What can hang from each mark
Q859: Q605 Q681 Q749
Q356: Q681
Q749: Q953
Q605: Q210 Q953
Q681: Q356 Q859
Q210: Q605 Q681
Q953: Q605

Every row comes from one small tree of marks. Brackets hold a mark, then the marks that hang from it, in the order of their numbers. Every link used is in the known rows. Which tree was each row made from?
Known rows
{Q210 {Q681 Q356 {Q859 Q605}}}: [ 10.8  -3.7  16.7 -25.5  -8.4   1.9 -13.8  -7.0 -21.0   7.9   6.5  -1.5
 -17.9  11.4  -6.4  -0.1 -12.2  -7.0  20.8 -10.1 -11.8   6.1 -28.9]
{Q210 {Q681 Q859}}: [  5.3  15.2  10.6 -15.3 -12.2   1.4   7.6  -5.3  -5.9 -19.0   3.0 -16.6
  -7.4  -2.6  -1.6  -0.1  -8.3  -6.6  15.0  -8.5 -13.3   0.0 -21.1]
{Q749 {Q953 {Q605 Q210}}}: [-25.1  -2.4 -24.4  22.4   4.4 -10.4  11.3   6.9  12.4   6.8  34.8 -10.1
   9.0  -9.9  -2.1   3.7  11.8  -1.0  -6.9  12.5   7.5  -8.8  18.8]
{Q749 {Q953 {Q605 {Q210 {Q681 Q356}}}}}: [  4.2   1.2  -5.1 -12.4  -5.7  -4.7  -0.6   6.7  -3.4  11.2  39.5 -12.7
 -18.2   5.3   3.9  16.0  26.3 -16.5   6.2   8.1   0.9   9.7   6.5]
{Q859 {Q605 {Q210 {Q681 Q356}}}}: [  3.8  14.9  -3.3  -6.1  -3.5   1.5  20.9  -6.2  -5.7   3.1 -10.7  -2.2
 -15.2  13.0   0.6 -18.5  -9.3  -0.7  -2.7   1.0  -0.6  -6.2  -0.4]
{Q681 Q356 {Q859 {Q605 Q210}}}: [ -8.4 -37.5  11.6  -1.8  -5.4  -1.8  10.5   0.6 -17.1  10.2   4.1   9.0
 -10.4   5.1   2.4  -4.7 -22.3   5.4   8.2   4.3   3.0  -3.5   4.5]
{Q859 {Q605 Q953} {Q681 Q356}}: [  2.7  13.8  -8.3  14.7  10.9  18.2 -23.4  -6.8  -6.1   2.5 -36.6  -5.3
 -12.4   4.6 -20.4  -0.6 -20.1  11.4 -21.2  15.4   5.7  -4.7   7.0]
{Q859 {Q605 {Q210 Q681}} Q749}: [  5.6  19.3 -14.5   6.3   4.5  -3.4  22.3  -4.5  18.8   2.3 -16.5  14.7
  14.3   7.5  14.1 -34.2   8.0   7.3 -12.4 -12.6  -0.2 -14.6   4.7]
{Q953 {Q605 {Q210 {Q681 Q356 Q859}}}}: [ 14.0  -4.5  26.1 -22.1 -10.7  -1.1  -4.1  -2.2 -13.9  -0.2  22.5  -3.3
 -24.3  14.7  13.6  25.7  14.7 -12.8   6.2  -3.4  -7.8  14.6 -11.5]
{Q356 {Q681 {Q859 Q749}}}: [ 15.4 -18.7  21.5   3.9   2.2  -5.5   6.4  -4.5  -9.0 -17.5  -6.8   1.3
   3.4  -2.0   1.4  18.9  -6.1  -0.3  12.1 -11.8  -2.6  16.1 -17.5]
{Q953 Q605}: [-24.2  32.9  -6.9  31.3  13.5  -0.5  -5.0  -7.7   4.8   9.4   2.8 -15.0
  13.1  -7.9 -11.2   6.5   6.8   3.7  -7.6  -1.2  -2.6  -8.9 -19.4]
{Q605 {Q210 {Q681 Q859}} Q953}: [  2.8  26.5   6.5 -24.1 -19.9   4.5  14.8  -0.8  10.5 -30.7 -26.2  -9.7
  -6.0   0.1  14.5  -6.7   1.0 -11.6 -11.0   5.1  -0.8  -3.1  28.5]
{Q859 {Q605 Q953} Q749}: [-16.5  28.3 -16.5  14.4  13.9   6.0 -16.4  -3.5  16.3  19.9 -46.1  13.0
  31.8  -7.6  -2.5 -24.6  10.4   7.7 -18.2  -2.5   9.0 -16.3   7.6]
{Q605 {Q210 Q681}}: [ -1.8  31.6  -9.3   6.1  -7.8   2.7  43.6  -5.1  12.4 -24.7 -13.1 -18.1
  -3.9  -0.5   5.7 -19.3 -10.6  -0.6  -9.3   1.1  -2.4 -13.2   9.0]
{Q605 Q953}: [-24.9  38.2  -8.1  12.3   1.7  10.6   3.4  -3.9   9.5  -7.3 -41.2 -20.9
  13.5 -16.4 -11.5  -8.7  -6.1   0.0 -12.0  10.4   7.6 -13.9  13.0]
{Q356 Q681}: [ -4.9  26.4  -3.0  26.8   6.6   0.2  26.3 -13.1  -2.9 -27.3 -22.5 -24.3
  -1.0  -4.9 -16.6   6.0 -23.0   1.8   0.6   0.8  -0.3   4.0 -10.7]
{Q859 {Q749 Q953}}: [-11.1 -23.4 -13.9  13.6   4.0  -2.3   5.2  13.6   5.3  19.6  19.2  -2.5
  18.6 -20.2  -6.8  -5.8  12.6   2.1  11.6   1.2   7.6  -6.4   0.3]
{Q210 Q605 {Q681 Q356}}: [ -1.1  37.1  13.1  -6.8   3.6  11.3  -1.1   5.0  -7.6   0.7  28.2 -19.8
 -13.5  -2.0  -9.9  14.8   8.9  -4.7   7.9  -2.5 -10.6  11.3 -38.2]
{Q356 {Q681 Q859}}: [  3.8  -3.0  13.3   7.3  -2.1  -4.7  14.8 -10.5 -12.0 -34.3  -4.4 -17.8
  -7.5  -3.1 -10.0  17.9 -26.4  -1.9  12.1  -4.0  -6.3  12.0 -14.0]
{Q749 {Q953 Q605}}: [-26.6   8.7 -21.1  23.2   8.5  -6.7 -11.6   4.1   5.3  16.9  33.6 -15.7
  11.2 -14.6 -15.4   9.0  12.9  -2.5   4.6   6.4   2.0  -5.4  -6.4]
{Q681 Q356 {Q859 Q605 Q749}}: [  5.0 -44.2  19.9  -9.3   4.1   0.6 -22.0   2.6 -20.4  34.9   5.7  20.6
   2.7   2.0  -0.6   3.6  -0.7   6.3  20.1 -12.1   0.9   4.5 -23.6]
{Q210 {Q605 Q953} {Q681 Q356 Q859}}: [  2.9  35.3  25.2 -37.7  -9.0  12.1 -28.9   8.5  -8.7  -6.9  14.8 -12.3
 -15.0  -1.3  -1.1  28.3  18.0 -15.0   6.0   2.8  -9.9  19.7 -18.3]

Write each row's tree
[-15.0  82.7  -9.6  -4.4   3.4  11.0  -6.4   1.2  20.5 -21.7  -5.8 -20.4
   9.6 -10.3  -7.3  -1.0  16.2  -6.3 -16.2   2.3  -7.7  -1.4 -10.1]	{Q210 {Q605 Q953} Q681}
[  7.8 -50.2  34.3 -12.1  -2.7   5.8  -8.9   7.8 -23.9  24.4   6.5   7.5
  -4.3  -4.7   3.9  20.4   5.7   0.8  23.7  -8.5   1.5  11.9 -22.7]	{Q681 Q356 {Q859 Q749}}
[ -0.8  37.6  -8.0 -17.2  -6.7   8.7   5.0  -6.6   3.6  -1.7 -40.1  -2.5
 -10.4  12.1   4.3 -19.2   2.9  -7.3 -18.0   8.4   6.5  -3.8  24.7]	{Q859 {Q605 {Q210 {Q681 Q356}} Q953}}
[  5.7  -5.9  -3.7  27.8  14.3  11.6  -5.3  -7.5 -14.3   6.8  -6.6  -4.7
 -16.9   5.1 -22.1  -1.7 -31.4  18.5  -5.6   7.3  -1.7  -5.8 -12.5]	{Q859 Q605 {Q681 Q356}}
[ -6.1  20.5 -22.7   3.6  -3.4 -10.8  10.0   3.9  16.1  -5.5  34.3 -13.6
  -0.6  -0.2   3.0  -1.0  22.6 -11.3  -5.4   5.5  -1.3  -4.3   9.0]	{Q749 {Q953 {Q605 {Q210 Q681}}}}
[-17.5 -14.9  -7.0  11.9  -1.5  -7.3  19.4  -4.3   1.4  -3.0  -0.1   8.4
   6.3  -1.4   2.8 -20.4 -27.5  11.1  -2.4   0.7  -0.9 -17.4  10.2]	{Q681 {Q859 {Q605 Q210}}}
[ -6.8  26.6 -29.5  31.2   9.2  10.5  10.2  -7.4  20.1 -21.5 -42.5   0.3
   2.8   2.6  -4.8 -23.9 -25.6  18.4 -40.2  18.9   8.2 -22.8  41.2]	{Q859 {Q605 Q210 Q953} Q681}
[ 18.4 -25.1  -0.3  23.1  17.6  10.3 -15.3  -1.5  -9.4  22.5  -9.7  13.2
  -6.7   6.3  -9.8   0.4 -12.2  19.6  -5.0  -1.6   0.5  -0.8 -16.5]	{Q859 Q605 {Q681 Q356} Q749}
[  8.9 -36.2  -7.1   1.8   4.5 -17.3 -12.7   2.6  -4.3   1.1  23.6  15.7
   9.4  -1.1  -7.6   6.1  -3.7  -1.1  19.5  -9.1  -1.0  12.9  -8.0]	{Q356 {Q681 {Q859 Q605 {Q749 Q953}}}}
[ -8.8 -10.0  -2.9  -2.2   0.5  -1.2  -6.3   3.1  13.5   7.6 -31.5  27.0
  22.6  -1.0  17.4 -19.6   5.8   5.0 -16.0   1.3   9.8 -10.8  30.5]	{Q681 {Q859 {Q605 Q210 Q953} Q749}}
[ 12.1 -14.1   4.4   8.7  10.2 -10.6  -5.4 -11.1  -5.0  -7.1  -9.8  14.8
   9.5   6.4  -1.2   2.9 -10.5   5.7   9.5 -17.0  -4.3   9.5 -19.9]	{Q356 {Q681 {Q859 Q605 Q749}}}
[  6.8  11.4  27.3 -26.6  -5.9   6.1 -11.4   7.5 -17.8  -5.6  45.3 -12.8
 -18.9  -0.6  -5.0  28.3   4.9  -8.4  20.3  -6.2 -16.6  20.3 -43.3]	{Q210 Q605 {Q681 Q356 Q859}}
[  3.7  32.0   8.4 -21.0 -14.0  13.0  18.0   0.2  -0.4 -10.3 -37.6 -16.0
 -15.2   4.6   7.2  -2.8   8.6 -12.4 -12.6  13.5   8.2   3.2  25.5]	{Q605 {Q210 {Q681 Q356}} Q953}
[ -6.0  55.5   6.9 -21.6  -5.2   9.4 -19.4   3.9  11.3 -23.1  11.4 -12.2
   2.8  -7.7  -0.8  11.9  12.8  -9.4  -3.1  -1.5 -13.0   6.5 -14.3]	{Q210 {Q605 Q953} {Q681 Q859}}
[ -4.1 -47.3  -2.5   0.1   0.1 -13.1 -12.9  15.3   6.7  18.4  50.0  15.7
  14.3  -6.8  16.0  15.6  28.4  -3.6   6.2   0.1   5.8   4.6  11.5]	{Q681 {Q859 {Q749 {Q953 {Q605 Q210}}}}}
[ 11.2 -21.5  -9.1 -21.0  -5.4 -11.0 -19.4   7.5   2.8  14.4  30.8  14.3
   8.2  -1.2   1.7 -12.8  13.3  -5.3  22.1 -14.8  -8.1  -0.8 -13.5]	{Q210 {Q681 {Q859 Q605 {Q749 Q953}}}}
[ -1.4   4.0  -1.5  12.2   4.7  -8.7   2.5 -16.3  -9.0 -22.6  -9.4  -2.6
  -0.3   4.9 -14.7   1.2 -32.2   3.1   8.5  -8.1  -7.4   3.6 -16.3]	{Q356 {Q681 {Q859 Q605}}}
[ -4.0  15.1  -7.5   1.7  -2.3  -5.9   8.7 -13.2   6.0 -32.7 -41.4   2.9
   3.1   7.5   2.4  -4.8 -22.1  -1.7 -17.1   7.4   5.2   1.8  33.3]	{Q356 {Q681 {Q859 {Q605 Q210 Q953}}}}
[  5.5   8.6 -23.9  28.6  13.9   9.1   1.1  -3.0  24.9  -5.2 -42.0  19.1
  13.8   3.9   6.7 -22.7  -4.7  20.5 -39.5   8.9  10.5 -16.6  37.0]	{Q859 {Q605 Q210 Q953} Q681 Q749}
[ 12.2 -42.8   7.6  -4.1  -1.9 -12.4  -2.6   7.1  -6.8 -10.2  25.2  -0.3
   2.8  -8.5  -3.1  23.2   2.2  -7.3  22.4  -5.1   0.5  19.4  -7.2]	{Q356 {Q681 {Q859 {Q749 Q953}}}}
[  2.0 -69.4   7.9 -16.2  -0.2  -6.5 -30.2  14.9 -20.6  42.9  34.4  19.7
   0.9  -4.7  -5.1   6.4   8.3  -1.0  31.1  -4.2   3.6   6.4 -12.5]	{Q681 Q356 {Q859 Q605 {Q749 Q953}}}
[ 16.4 -38.8   3.3 -25.5 -17.1  -9.1  14.4  15.9   7.1  -4.1  32.4   6.7
  -0.1  -3.0  19.0  -2.7  15.9  -9.6  16.7  -3.5  -0.2   3.7  13.2]	{Q605 {Q210 {Q681 {Q859 {Q749 Q953}}}}}
[-10.1 -13.5   7.5 -14.5  -7.5   4.1  -8.4   1.2  -8.5   9.7 -25.7   8.8
  -4.7   3.9   4.2  -4.0 -12.8  -1.1  -6.9  12.1   9.7  -1.6  29.1]	{Q681 Q356 {Q859 {Q605 Q210 Q953}}}
[-10.0   1.4  -1.8  -5.4   3.9   2.3 -29.2   0.2   7.1  16.0 -32.1  19.9
  24.4  -5.2   3.3 -12.3   6.9   4.6  -4.9  -7.0   3.5  -7.7   3.7]	{Q681 {Q859 {Q605 Q953} Q749}}
[ -7.0 -55.2 -13.9   0.5  -2.1 -15.8   2.3  15.1   7.3  17.3  31.2  24.5
  16.3  -6.5  10.0 -16.2   2.8   6.5   9.5  -0.2   6.9  -7.8  20.1]	{Q681 {Q859 {Q605 Q210} {Q749 Q953}}}
[-28.9  35.9 -26.1  19.0   4.1   3.8  16.5  -5.7  19.2  -5.5 -47.2   0.7
  17.7  -4.5  -0.9 -32.9 -10.9   7.6 -30.4  13.1  12.2 -24.5  37.5]	{Q859 {Q605 Q210 Q953}}
[ -4.9  44.6  -8.1  11.4   1.3  -3.4  16.7  -9.5  15.3 -13.2   2.9 -14.0
   0.7   6.7   8.5  -3.6  13.6  -3.2 -15.4  -2.2  -5.0  -6.5  -1.1]	{Q953 {Q605 {Q210 Q681}}}
[ 15.6 -46.6 -12.2  14.5  14.3   3.3 -22.3  10.2  -7.7  29.9  20.8  13.3
  -7.2   0.0 -15.9   2.5  -2.5  12.6   6.4   5.2   4.8   1.7  -7.0]	{Q859 Q605 {Q681 Q356} {Q749 Q953}}
[  5.9  24.1   9.2  -4.2  -2.2   1.9   6.8  -5.4  -3.6   2.6   7.1 -11.0
 -16.9  12.5   8.4  13.9  19.1  -9.4  -5.8   0.1  -2.8   7.0  -5.4]	{Q953 {Q605 {Q210 {Q681 Q356}}}}
[ 21.1 -52.7   2.5  10.7   7.0   8.9  -9.8  15.6 -10.5  18.6  24.9  -3.1
 -14.5  -7.8 -10.8  20.0   2.9   7.5  10.2  10.5   6.9   8.9  -5.5]	{Q859 {Q681 Q356} {Q749 Q953}}
[ 16.5   0.7  13.5 -10.9  -2.4  -7.2  -2.8  -0.7   9.3  -1.8  17.6  12.8
   4.1   9.5  25.5   9.2  32.8  -5.0  -2.7 -15.8  -7.6   6.7  -8.8]	{Q953 {Q605 {Q210 {Q681 {Q859 Q749}}}}}
[ 13.1 -24.5   2.8   9.2   6.2 -12.4  17.3  -8.0   2.8 -15.7  -9.8  21.4
   8.5   9.9  11.3  -4.5 -14.5   6.9  -3.2 -10.7   2.3   6.6   5.0]	{Q356 {Q681 {Q859 {Q605 Q210} Q749}}}
[ 15.2 -18.2  24.8 -27.7 -20.7   3.5  20.8   1.9 -17.3 -13.0   8.6  -9.1
 -27.6   8.2  10.8   9.8  -6.0  -9.0  13.3   0.5  -4.6   9.1   1.0]	{Q605 {Q210 {Q681 Q356 Q859}}}
